In the rows, 128 means zero.
Known rows, with every step that occurs
E -> Q -> T -> R -> Y: [ 91 123 152 102 110 142 138 185 121 139 121 122  70 159 155 120 138 141
  85 122 146 126 117 189  59 112  76 104 142]
E -> Q: [ 85  99 122  71 142 149 124 207 140 121 123 118 106 150 149 114 151 150
  94 113 135 148 113 189  70 101  84 117 128]
S -> N -> Q -> E -> H -> T -> R: [ 65 104  96 109  86 146 169 195 164 125 101 115  85 177 112 135 122 154
  75 109 136 200 140 192  76  86 116 176 148]
T -> Q -> E: [ 81 114 124  64 124 138 148 202 139 127 119 111  99 162 131 100 154 157
  98 117 141 160 126 192 102  89 109 134 153]
R -> Y -> S -> N: [ 76  88 162 125 125 186 127 161 159 113 103 115  85 154 136 102 136 119
 116 140 137 161 109 177  72 100  73 151 104]
R -> Y: [ 89 110 154  94 117 154 112 187 140 127 123 118  99 142 143  86 147 143
 106 129 143 141 112 192  71 115  76 122 123]
Y -> R: [ 99  93 142  75 121 161 127 178 146 139 107 139 107 132 127 114 131 147
 105 131 132 148 121 175  71 104  73 137 145]
Q -> T -> R -> E: [117 115 147  92  96 144 145 187 145 159 118 114  71 131 141 136 120 174
  89 110 149 122 135 160  83 128  73 143 163]
L -> R: [108  93 139  85 113 142 129 173 164 136 105 141 120 142 133  86 141 164
 108 121 133 133 125 174  72 122  77 105 142]
T -> Q -> E -> R -> Y -> S: [ 76 111 150  92 120 167 135 123 128 124 101  86  88 181 156 104 147 141
 111 118 166 134 120 200 104  94  86 155 148]
N -> S -> Y -> R: [106 101 169  98  93 159 118 176 154 152 106 134 116 110 119  94 149 154
 101 148 123 156 118 162  61 109  81 130 149]
N -> Q: [ 81 105 124  70 116 149 115 199 164 131 129 125 101 152 127  87 130 161
  98 112 131 149 116 173  78  89  93 132 133]
Q -> E -> H -> T -> R -> Y -> S: [ 96 108 162 134 116 154 161 151 146 110 101 101  80 167 143 143 127 147
  98 100 163 186 135 195  82 121  98 165 141]
R -> T: [114  97 137 110 126 144 128 195 154 126 124 120 128 118 121 116 144 163
  99 128 144 156 121 199  87  97  90 115 142]
Q -> T: [115 113 139 104 126 145 146 206 156 131 117 132  94 135 143 110 132 163
 101 122 139 141 134 179  92  99  83 114 142]
Y -> S: [111  89 156 100 143 166 129 175 165 117 113 125  97 143 139 113 130 154
 124 117 133 164 119 165  88 108  85 145 129]
Q -> E: [100 114 130  81 116 146 139 188 139 113 114 125 112 142 141 105 152 167
  94 106 131 159 135 192  93 106  92 147 152]
N -> Q -> T -> R -> Y -> S: [ 88 121 173 118 102 162 136 144 163 140 117 122  53 161 138 108 109 148
 106 112 145 136 117 153  75 100  79 141 138]
H -> T: [112  88 135 108 125 147 130 218 157 132 117 129 103 139 127 122 136 148
 112 132 142 166 121 200  92 113 103 134 130]
L -> R -> E: [ 96  89 141  73  97 144 123 165 164 146 106 120 111 129 135  97 135 169
  96 112 151 121 129 162  72 132  62 127 146]
S -> Y -> R -> E -> H -> T: [103  82 146 100  98 156 126 198 173 146 104  95 108 124 127 131 123 155
  78 120 162 173 142 173  69 115  78 160 138]
Y -> S -> N -> Q -> T -> R: [ 88 101 141 120  99 178 154 162 175 132 102 131  59 165 123 127 106 148
 102 128 124 160 127 145  82  77  88 159 140]
H -> E -> Q: [ 82  93 112  63 131 132 115 187 140 130 133 118 120 141 159 128 152 140
  93 108 138 136 114 181  76  96  82 119 137]
H -> T -> Q -> E: [ 85 107 123  91 122 139 155 216 146 130 112 116  94 164 124 124 149 145
 104 133 153 178 129 207 110  89 123 139 150]
R -> Y -> S: [ 93  97 173 110 133 170 119 158 156 118 113 115  86 145 149  96 136 138
 122 123 146 152 110 175  76 112  75 138 119]
L -> R -> E -> H -> T: [103  85 132 101 112 129 145 184 183 143  94 106 115 139 140 126 123 166
  88 104 177 153 142 182  76 133  80 129 135]
R -> E -> Q -> T: [ 90 105 128  77 120 136 136 205 143 136 118  95  82 134 161 136 134 161
  76 102 162 128 134 174  83 100  67 126 134]
H -> T -> R -> Y -> S -> N -> Q: [ 69  95 155 138  95 185 126 161 169 136 102 123  53 172 111 118 113 117
 112 143 140 175 106 171  65 100  98 175 120]
R -> T -> Q -> E: [ 85 112 124  89 120 133 155 192 143 127 123 100 115 143 113 117 156 159
  93 122 155 169 133 208 103  76 108 121 161]
Q -> T -> R -> Y -> S: [114 115 186 134 120 169 143 149 145 135 110 121  62 151 145 122 120 144
 116 128 148 139 123 163  79 120  79 131 140]

Rows
[ 91 101 119  82 126 120 139 191 140 136 127 119 107 141 170 141 146 146
  89 110 148 128 131 174  90  81  79 105 141]
H -> E -> Q -> T
[ 79 100 156 132 115 179 155 156 141 123  99 112  54 167 150 134 132 121
  96 137 144 147 115 172  63  98  71 136 123]
E -> Q -> T -> R -> Y -> S -> N
[ 94  96 123  75 129 140 136 203 162 133 117  91 110 132 150 117 131 175
  83  87 162 152 137 170  77 116  73 136 132]
R -> E -> H
[104  96 120  96 126 149 132 179 143 146 118  93 128 153 125 122 146 159
 100 135 166 137 113 219 103  86 101 107 161]
E -> R -> T -> Q
[113  90 157  84 103 173 114 185 155 140 114 131 115 130 120  88 141 152
  98 139 123 157 125 170  67 104  79 140 146]
S -> Y -> R
[ 98  94 109  89 113 131 126 156 140 160 126  92 141 143 138 135 151 147
 100 132 166 126 117 208 109  81  98 113 167]
H -> E -> R -> T -> Q
[110 127 165 117  99 148 139 180 133 146 121 128  72 146 138 109 130 150
  94 130 144 130 124 181  73 122  78 118 149]
Q -> T -> R -> Y
[106  96 168 139 135 162 144 164 162 127 105 108  79 162 140 139 119 138
 111 111 164 179 118 184  70 130  92 147 128]
E -> H -> T -> R -> Y -> S
[ 93 122 137 119 100 135 156 177 137 124 110 107  94 162 137 129 136 151
  89 103 160 181 136 208  74 129 102 151 149]
Q -> E -> H -> T -> R -> Y
[ 52  91 128 103  87 172 105 103 160 135 105  99  96 167 157 110 126 120
 108 123 147 124 108 172  80  72  73 171 125]
H -> E -> R -> Y -> S -> N -> Q
[ 94  99 173  83  78 157 111 168 157 163 103 112 101 102 124 104 143 162
  88 136 142 140 123 151  59 121  66 151 152]
N -> S -> Y -> R -> E
[128 117 144 105 111 144 152 193 142 145 118 138  83 146 133 120 127 164
  98 120 130 138 130 176  85 117  90 122 161]
Q -> T -> R
[ 78 107 135  78 112 139 157 170 136 136 106 112 114 131 106 134 146 150
  86 137 156 162 132 199  96  67  91 128 169]
Y -> R -> T -> Q -> E
[ 95 109 174 116 127 160 143 153 134 128 114 115  60 163 160 136 130 135
  98 116 150 136 115 172  67 111  72 121 133]
E -> Q -> T -> R -> Y -> S
[ 76  91 125  55 127 143 116 201 142 133 120  97  95 136 152 129 144 157
  84  99 155 133 119 177  72 113  71 135 129]
R -> E -> Q
[ 72  94 115 120  88 170 139 118 157 108  91  93 112 160 128 127 131 156
  83 115 148 158 135 198 103  57  90 186 148]
Y -> S -> N -> Q -> E -> R -> T
[ 92 104 110  91 107 147 147 184 132 138 100  99 107 178 135 129 144 152
 106 128 166 152 130 226 119  95 119 155 166]
H -> T -> Q -> E -> R
[102  98 179 111 124 176 122 149 145 128 119 121  75 152 136 107 131 141
 123 121 137 147 108 169  67 132  81 142 137]
T -> R -> Y -> S
[ 71  83 129  77 131 141 151 206 162 159  98  91  88 141 129 153 116 143
  90 125 182 168 129 180  83  97  90 141 140]
Y -> R -> E -> H -> T -> Q
[109 112 133  91 119 137 149 200 131 139 122 127  81 158 147 136 135 157
  88 114 139 135 126 178  75 108  85 113 155]
E -> Q -> T -> R
[ 80  86 129  57 108 139 123 171 155 138 106 110 109 142 152 111 141 160
  82 102 155 117 123 172  59 128  58 114 137]
L -> R -> E -> Q
[ 94 100 132  98 135 141 135 204 156 140 128 107 121 138 109 112 150 153
 104 141 156 162 112 201  95  84 103  98 146]
R -> T -> Q
[ 80  96 141  69 114 138 140 184 136 147 100 109  75 123 156 149 125 147
  70 116 164 120 136 163  68  92  49 138 142]
Y -> R -> E -> Q -> T
[113 108 161 106 102 156 113 197 159 138 121 121 117 118 124  78 160 164
 105 136 126 159 114 172  74 116  96 121 140]
N -> S -> Y
[ 98 108 142  94 109 156 103 157 130 136 111 107 112 157 154  88 143 148
 107 123 153 115 113 208  78 119  77 134 139]
E -> R -> Y
